In the rows, zero is written as 128.
Known rows, with every step that occurs:
G, C, D: [107 120 154 106 123 127 137 138 137 121 150 133 126 139 172 113 115 127
 144 134 122 133 173 146 133 108 127  96 110 100 124 127 164 150 140 118
 124 145]
W, C, F, B, D: [159 124  69 189 138 200 137 150 136  95  77 107 116 152 122 129 167 102
 156 106 164 115 153 141 139 116 111 123 145 163 122 138 150  99 108 144
 118 165]
D, B, F: [107 118 114 115 165 123 132 118 110 159 140 107 135 162 116 147 136 154
 166 123 108 122  99 151 130  98 102 145 120 142 124 110  94  91 134 131
 144 154]
W, C, S: [133 140 181 128 129 175 129 115 153 126 141 114 134 126 142 115 114 110
 116 119 159 130 111 147 134 108 152 119 117 147 159 134 116 117 124 136
 122 118]
T, G: [126 135 143 125 124 113 105 141  94 117 120 130 116 130 155 128 111 130
 106 128 130 126 142 106 120 140 135 121  96 133 128 112 147 151 133 128
 132 104]
T, G, C, F, B: [128 119  97 145 123 145 123 151 107  76  62 128 104 124 147 131 110 104
  95 106 141 103 209 128 122 139 144 117  69 151 107 107 154 168 122 133
 136 134]
X, F, B, D, C: [140 121  72 174 123 115 135 180 103 123  45 109 129 189 140 114  92 138
 102 145 101 114 117 190 144 128 167 113 127 140 126 101 179  96 109 144
 140 155]
B, D, C, F: [129 124 113 156 131  91 127 169 101 117  72 123 131 182 142 120 152 133
 191 131 183 131 131 144 144 152 140 140 125 146 114 111 184  47 120 134
 104 165]
J, C, F, B, D: [164 129  93 186 124 192 143 142 151 109  55 119 108 166 130 147 183  98
 168 107 191 121 152 108 139 137  99 133 139 153 116 133 159 116 113 140
 129 173]
X, J: [117 133 114 129 118  98 133 122  94 116  97 129 130 134 103 118 115 142
 117 127 120 126 139 131 122 136 170 150 148 116 103 138 145 137 135 132
 142  74]
W, C, F: [148 124  84 153 149 194 125 115 152 104  97 126 128 121 120 118 152 115
 165 108 157 123 140 119 133 114 120 122 135 154 106 143 132 105 116 133
 102 142]
V, F, B, D: [156 116  93 156 124 149 159 164 115 108 110 110 119 151  97 139 151 106
  97 124 119 113 125 117 141 128 135 129 137 133 138 143 149 112 113 132
 145 146]
D, X: [124 127 115 121 128 115 117 118 137 141 122 108 128 123 137 128 124 124
 151 141  90 130 122 100 129 136 101 144 127 116 137 132 102 141 127 122
 131 170]
B, D, X, J, C, F: [141 132  79 156 116 133 129 124 118 139  41 105 119 167 125 127 179 123
 217 123 169 139 136  76 137 162  95 170 155 122  92 152 161 136 133 131
 131 155]
C, F, B, D, X: [143 126  67 172 129 126 122 151 119 115  77  97 114 155 123 146 165 113
 168 133 121 119 139 106 135 145  97 153 132 144 124 130 135 124 117 136
 129 199]
F, B, D, X, J, C: [141 135  95 163 101 146 145 126 128 127  42  91 112 166 140 134 134 107
 157 124 120 125 155  98 133 146 110 160 165 110 127 145 133 151 122 138
 162 147]
W, X, F, B, D, C: [154 123  41 143 117 114 131 169  91  92  55 127 140 199 136 114  91 160
 111 146 125 110 133 195 140 132 202 108 116 144 112 112 199  92 103 150
 156 117]
X, F, B, D: [151 123  56 177 122 148 135 174 105 134  83 108 121 168 113 129 124 138
  95 137 106 116 110 172 137 122 137 113 129 145 121 119 168 148 121 143
 147 146]
G, C, W, X, F, B: [166 124  32  97  99 185 154 126 120  82 121 131 133 149 115 118 107 114
  94 122 127  93 148 206 118 125 182 107  84 136  90 128 148 196 108 136
 173  88]
V, F, B, D, C, S: [141 128 170 144 118 100 157 168 107  97  93 107 130 176 129 126 111 107
  82 135 145 117 106 150 149 135 200 135 111 137 167 117 159  56 105 139
 140 138]
K, G: [127 131 141 139 147 153 126 129 122 131 105 112 129 113 112 128 166 117
 118 122 156 132 126 142 127 138 129  76 101 114 147 118 155 116 127 132
 124 146]
X, J, C: [134 136 126 132 114 154 143 102 133 126  69 130 125 140 128 121 125 122
 140 114 151 129 144 106 127 135 143 144 155 112 104 146 141 142 131 132
 145  86]
X, J, C, D: [129 143 147 129 124 148 135 101 130 115 103 140 123 152 156 117 130 135
 156 129 133 139 148 100 130 112 151 127 159  89  99 147 173 146 136 127
 131  88]
S, C, W, X, F, B: [176 158  27 135 107 168 152  83 108  92  96 138 127 153  92 126  61 129
 105 124 118  95 108 172 115 118 175 141 101 139 107 128 108 160  95 150
 156  58]
S, C: [124 146 127 150 123 118 143  96 131 141  96 128 122 131 117 126  69 130
 138 119 133 128 131 119 127 122 111 146 122 126 146 126  95 112 122 137
 119 117]
F, B, D: [139 126 116 166 117 132 142 162 111 121 108 108 116 158 131 140 143 116
 120 125 133 120 143 145 133 129 123 127 138 137 144 123 147 122 120 139
 144 153]
K, G, T: [118 128 157 129 143 147 132 143 142 135  93 117 134 100  99 137 134  93
 101 116 137 121 159 155 134 139 127  68 112 117 150 110 138  91 122 126
 131 161]
V, D, X: [106 133 126 108 131 136  90 103 157 150 112 124 130 114 156 127 116 127
 172 151  79 132 156  77 129 133 120 142 124 104 135 124  85 130 122 123
 146 162]
W, X, J, C, D, B: [127 142 112  92 118 137 137  78 125  93  84 150 135 189 151 130 161 173
 185 137 154 129 139 120 125 104 166 141 153  95  98 153 158 101 132 137
 148  86]
T, G, C, W, X: [142 133 119  62  88 139 130 127  85  85 160 142 125 142 162 120 124 107
 138 116 179 111 174 151 109 155 158 117  58 128 104 121 158 185 126 125
 161  68]
S, C, J: [142 137 124 142 120 105 145  91 106 131  68 138 126 130 130 130 115 118
 153 107 155 136 113 131 128 117 109 148 102 127 160 112  90 118 119 143
 132  76]
W, C, J: [158 118 111 128 130 176 134 110 130 113  94 128 135 121 154 117 173 102
 153 102 153 134 122 141 132 102 114 115 122 135 150 126 112 117 116 137
 133  95]
T, G, K: [113 133 138 147 121 139 116 125  70 128 116 128 118 113 170 131  98 131
  95 122 137 135 148  98 118 156 100  92  95 143 115 101 148 148 135 125
 138  85]
W, X, F, B: [165 127  21 127 127 157 127 128 116  85  86 140 136 146 102 127  95 156
  72 135  97 103 132 167 126 114 194 108 112 144 100 131 154 160 110 146
 161  88]
G, K: [117 127 124 151 124 152 138 113 105 140 120 125 130 114 146 132 110 130
 116 122 136 137 133 122 125 147  92  98 125 137 115 117 129 129 130 125
 134 107]
V, F, B, D, C: [145 115 103 154 124 120 159 171 111  97  74 110 127 174 126 125 119 109
 105 131 117 111 131 135 148 135 165 129 135 126 144 124 162  57  99 133
 138 155]
W, C, F, B, D, X: [153 123  54 179 136 186 125 139 146 108  71  88 116 147 133 129 163  97
 180 119 125 117 149 111 139 125  86 136 144 152 131 142 125 111 108 138
 121 207]
C, W, X: [159 145 101  83 105 147 135 105 108  92 177 144 138 141 122 130 152 120
 158 126 168 117 119 146 114 140 161 140 110 130 106 137 135 141 115 130
 148  69]
J, C, W, X, F, B: [197 144  40 119 106 230 147  96 148  88  98 139 129 157 122 132 132 107
 115 120 147  99 114 153 121 124 163 118 114 138  92 138 138 182  98 141
 169  82]
S, C, G, K: [120 144 112 178 106 145 144  88  96 156  74 129 118 116 138 115  25 151
 137 116 157 129 128  65 119 128  84 101  88 107 130 104 118 106 128 131
 122  86]
S, C, D, X, F, B: [134 150  63 168 138 128 125  96 135 131  72 113 116 147 136 120  33 143
 111 154  25 118 116 117 132  91 125 129 119 102 136 123 104 163 113 138
 126 158]
J, C: [145 132 141 131 122 182 138 108 171 134  97 128 122 137 147 132 139 109
 151 115 157 131 134 103 133 130 100 122 136 124 128 137 126 132 124 128
 133 140]
C, G: [135 127 115 134 112 126 121 135 118 131 115 131 122 127 132 114 101 148
 139 130 141 119 121  80 123 116 138 113  96 100 126 116 154 123 133 125
 123 116]

Rows:
[169 140  42 113 111 147 138 123 102  68  92 138 142 170 129 113  91 128
 102 140 113  94 115 198 122 129 221 124 104 135  95 111 152 118  91 143
 158  78]
D, C, W, X, F, B
[144 152 157  92 101 134 137  88 119  98  95 145 139 155 125 124 114 142
 124 120 203 132 136 129 124 139 213 146 122 125 113 150 161 144 131 143
 162  32]
W, X, J, C, S
[154 118  85 140 135 160 156 130 133  88 106 122 122 119  92 138 123 105
  68 121  89 105 131 102 133 117 159 129 129 127 130 143 117 127 107 129
 142 127]
V, F, B
[135 128  99 156 116 122 131 150 122 131 101  88 116 155 141 140 138 111
 141 138  96 122 138 120 134 138  95 143 138 124 155 127 122 134 119 133
 146 191]
F, B, D, X
[ 95 129 139 112 134 139 108 104 151 151  96 136 130 143 145 140 156 148
 168 147 112 124 136 120 128 112 127 148 128 118 137 117  77  72 126 134
 145 159]
V, D, B
[138 119  56 147 123 117 115 162 108 174 101  94 130 166 129 119 133 148
 155 154  91 135  85 133 141 140  94 131 127 130 121 128 155 159 133 129
 135 188]
B, D, X, F
[124 150 175 115 105 125 129  89 141 139  81 105 128 138 142 124 111 115
 141 131 142 138 112  95 130 145 152 165 132 111 137 143 113 159 136 131
 150 108]
D, X, J, C, S
[134 130  47 174 120  98 130 145  81 101  47  98 116 157 101 134 153 128
 156 133 113 118 150 109 129 152 143 175 150 131  98 139 153 134 124 140
 140 145]
C, F, B, D, X, J
[137 128  94 161 142 120 131 135 123  71  43 131 124 146 133 127 110 118
 125 125 128 106 158 143 133 131 177 138 122 145 115 107 143  69  99 139
 117 146]
D, C, F, B
[130 136 110 125 113 143 132  90 143 136  64 109 124 136 139 121 122 118
 162 128 114 132 139  77 128 145 114 159 154  99 112 150 117 156 129 126
 147 128]
D, X, J, C
[145 129  77 164 141 148 129 129 129  82  80 130 117 124 103 142 143 115
 114 117 127 108 152 125 127 125 149 137 125 151 109 125 130 124 112 137
 124 135]
C, F, B
[157 122  48  78  98 167 145 126 112 111 144 138 142 152 118 109 121 126
 134 127 153 109 128 196 120 136 164 110  79 132  80 133 158 191 121 128
 160  86]
G, C, W, X, F
[163 133  90 167 135 206 138 108 169  90  49 131 111 133 124 146 153  96
 137 104 156 112 158 100 133 125 121 132 133 147 108 134 127 130 108 137
 127 151]
J, C, F, B
[122 136 164 123 135 162 134  97 170 138 105 131 122 173 176 140 177 138
 188 137 137 134 111 109 135  95  88 126 144 106 138 134 122  97 131 128
 121 176]
J, C, D, B
[150 130  48 156 150 201 113 116 160 110  98 103 125 135 157 108  92 127
 114 149  23 115 122 130 138  76 130  95 140 113 125 137 129 161 110 132
 127 176]
W, C, D, X, F, B
[130 109  69 156 116 131 139 161 131 115  69  91 112 150 134 134 150  99
 169 122 132 117 180 134 137 148  87 136 108 138 123 128 141 145 122 130
 137 218]
G, C, F, B, D, X
[161 145 146 119 104 202 148  96 159 131 141 127 121 139 148 133 163  78
 173 113 177 124 109 115 124 137 100 138 131 122 119 135 111 149 116 123
 136 119]
J, C, W
[113 122 124 119 184 176 127 104 135 147 167 109 136 167 155 127 138 152
 190 124  96 128 111 148 136  54 105 110 137 127 129 123 115  79 131 129
 121 159]
W, C, D, B, F
[118 133 106 150 145 140 104 123 146  82  37 148 126 136 151 127 104 121
 143 136 113 108 192 120 135 126 197 139 120 130 111 101 124  57  95 140
 130 140]
V, D, C, F, B
[150 138  92 101 107 152 139  90 123  93  77 149 136 151 122 122 126 145
 149 114 175 128 163 113 122 139 178 140 144 115  89 157 161 144 126 137
 159  51]
W, X, J, C
[118 129 150 115 168 170 133 100 148 159 144 119 128 181 163 146 151 148
 206 126 121 135 108 120 139  76  82 122 132 116 123 119 123 101 135 126
 134 166]
J, C, D, B, F
[105 131 149 118 142 112 126 118 129 130 134 129 127 166 156 137 167 156
 165 150 106 132 104 135 130  94 115 129 136 109 138 126 125  89 135 127
 118 165]
C, D, B
[156 135  76 160 109 137 146 169  91 117  91 106 127 192 142 115 121 108
 126 143 121 106  92 200 135 137 164 129 120 138 118 101 164 109 101 140
 144 136]
X, F, B, D, C, W
[127 130 151  97  95 141 133 139  96 114 153 122 114 132 169 119 125  88
 129 115 160 114 157 144 113 150 120 123  67 125 117 110 137 186 131 118
 144 108]
T, G, C, W
[ 84 114 157  91 157 107 118 141  84 141 155 115 121 174 185 132 110 154
 159 127 106 125 159 148 128  89 110 105  71 120 121  93 149 135 150 120
 142 150]
T, G, C, D, B, F
[ 96 136 109 109 122 110  97  98 121 140  85 125 132 119 136 117 105 140
 160 151  72 132 167  81 123 139 162 164 143  90 107 135 102 139 129 127
 156 107]
V, D, X, J
[163 128 109 139 109 139 170 158 102  92 115 107 125 175 125 125 146  78
 128 128 136 103 104 144 139 143 163 146 128 125 134 124 145  71  92 129
 142 137]
V, F, B, D, C, W
[182 137  31 133 102 164 143 149  86  99 135 124 131 183 108 132 149 128
 124 134 144 105  99 189 124 133 171 125 111 147  98 129 172 162 108 144
 167  90]
C, W, X, F, B, D
[137 131  62 148 141 139 111 130 132 118 105 113 122 143 149 122  95 142
 103 163  18 118 112 125 133  96 142 111 126 105 121 125 140 174 119 129
 134 167]
C, D, X, F, B
[144 131 119  76 112 178 149 116 115  96 143 122 138 127 124 120 177  95
 149 110 211 118 157 187 116 154 152  69  61 108 120 125 166 147 120 128
 155 106]
K, G, C, W, X
[ 98 143 136 132 172 106 137  86 109 164 140 120 127 178 133 142  83 167
 192 130  95 131 103 135 133  68  97 142 119 117 139 109  89  80 133 135
 121 139]
S, C, D, B, F
[148 124  82 180 130 136 133 162 107 101  83 118 113 159 110 144 168 117
 145 119 159 118 144 138 134 136 126 138 131 156 117 125 162 113 117 141
 125 158]
C, F, B, D
[117 136 134 115 135 108 108 117 134 132 156 118 127 135 166 125 128 135
 167 155  73 137 126  93 131 114 110 126 132  93 134 132 133 143 133 117
 117 170]
C, D, X
[124 115  66 132 128 143 127 138 143 123  98 107 121 141 161 112  82 128
 102 153  30 114 156 150 135 100 131  96 103 101 117 122 145 197 126 124
 143 187]
G, C, D, X, F, B
[142 126 144 131 101 178 136 128 179 145  79 138 122 123 136 126  77 106
 147 111 151 113 160  67 135 116 108 104 116 100 129 117 133 109 122 119
 134 142]
J, C, G, T
[154 134  76 184 116 161 150 137 114  97  25 119 110 169 109 138 168 113
 157 106 182 120 162 116 133 142 139 154 159 140  90 143 176 124 120 145
 142 117]
X, J, C, F, B, D
[162 134  61 109 104 121 134 157  76 116 121 131 148 207 140 106 133 144
 169 148 171 119  87 196 132 151 180 125 107 136  95 116 196 104 110 138
 146  95]
B, D, C, W, X, F
[146 166  86 103  94 110 156  65  77  94 118 146 133 150  93 118  80 135
 158 117 168 115 131 143 107 141 186 177 124 114  97 146 116 137 115 143
 152   4]
S, C, W, X, J
[155 137  75 153 137 192 120 109 173 125  75 115 116 151 168 125 106 121
 124 149  49 122 121 100 139  97 115 104 134 101 121 132 136 182 115 129
 138 179]
J, C, D, X, F, B
[124 126 109 156 110 153 131 121  94 143 108 128 124 112 147 116  86 148
 124 125 151 129 127  73 120 133  98  84  94 111 115 105 154 122 135 122
 130  96]
C, G, K
[109 132 142 119 114 116  94 127 132 129  70 148 132 140 178  97  63 153
 168 149 128 118 161  73 130 117 182 114  90  81 127  92 146  54 116 127
 131 115]
V, D, C, G
[139 145  64 194 125 117 136 119 122 125  44  98 107 156 110 143 104 115
 180 124 126 118 141 100 134 139  80 170 123 142 142 127 102 110 111 144
 119 191]
S, C, F, B, D, X
[111 118 145 108 110 122 120 151 106 120 113 126 116 129 170 118  99 117
 107 117 142 122 184 133 124 143 121 108  76 128 126 112 154 169 139 123
 141 126]
T, G, C
[156 125  40 108 130 143 118 127 110 114 111 146 144 149 107 117 112 170
 109 139 122 121 113 156 128 124 178 109 108 139  89 136 168 154 123 138
 148  87]
W, X, F
[145 135  76 132  88 176 143  83  90 110  56 148 132 134 141 111  83 165
 145 112 197 129 160  59 115 144 148  95 113  97  75 134 189 137 132 132
 162  14]
W, X, J, C, G, K
[158 135  61 118 121 159 132  89 120  76  52 158 134 150 100 126 152 145
 171 108 198 125 164 100 124 146 176 150 139 133  60 158 175 131 122 140
 142  56]
W, X, J, C, F
[115 123 149 124 107  92 128 154 133 126  72 138 135 136 148 107  35 125
 131 132 119 107 163 108 137 123 165 109 107  99 134  91 147  45 115 121
 123 139]
D, C, G, T
[110 131 123 128 146 125  95 120 141 111  60 154 135 141 154 117 119 135
 182 140 139 125 171 109 136 136 175 139 115 128 103 105 136  50 109 132
 117 138]
V, D, C, F
[125 147 176 133  95 113 133 123 119 158  86  92 125 173 146 128 138 118
 169 133 173 147 108 104 138 157 131 168 139 116 143 142 146 147 141 135
 153 132]
B, D, X, J, C, S
[123 114 110 138 146 162 134 140 130 114  67 115 126 111 108 121 177 105
 142 106 193 126 168 154 131 148 119  69  69 126 115 118 174 125 131 128
 117 172]
K, G, C, F
[137 134  97 132  95 141 123  99 133 139  48 113 118 134 143 107  94 137
 174 130 127 125 133  27 123 133 123 146 125  72 109 138 141 151 134 123
 143 110]
D, X, J, C, G
[103 158 120 136 124  69 129  78 102 132  93 120 122 144 136 112  53 151
 167 146  69 137 139  89 124 115 135 166 145  78 127 141 116 137 133 131
 121 102]
S, C, D, X, J
[131 115  99 164 110 131 128 186  87  94  64 114 101 159 153 134 141 105
 124 109 174 112 201 141 130 151 122 117  78 155 114 108 187 154 129 137
 138 157]
T, G, C, F, B, D
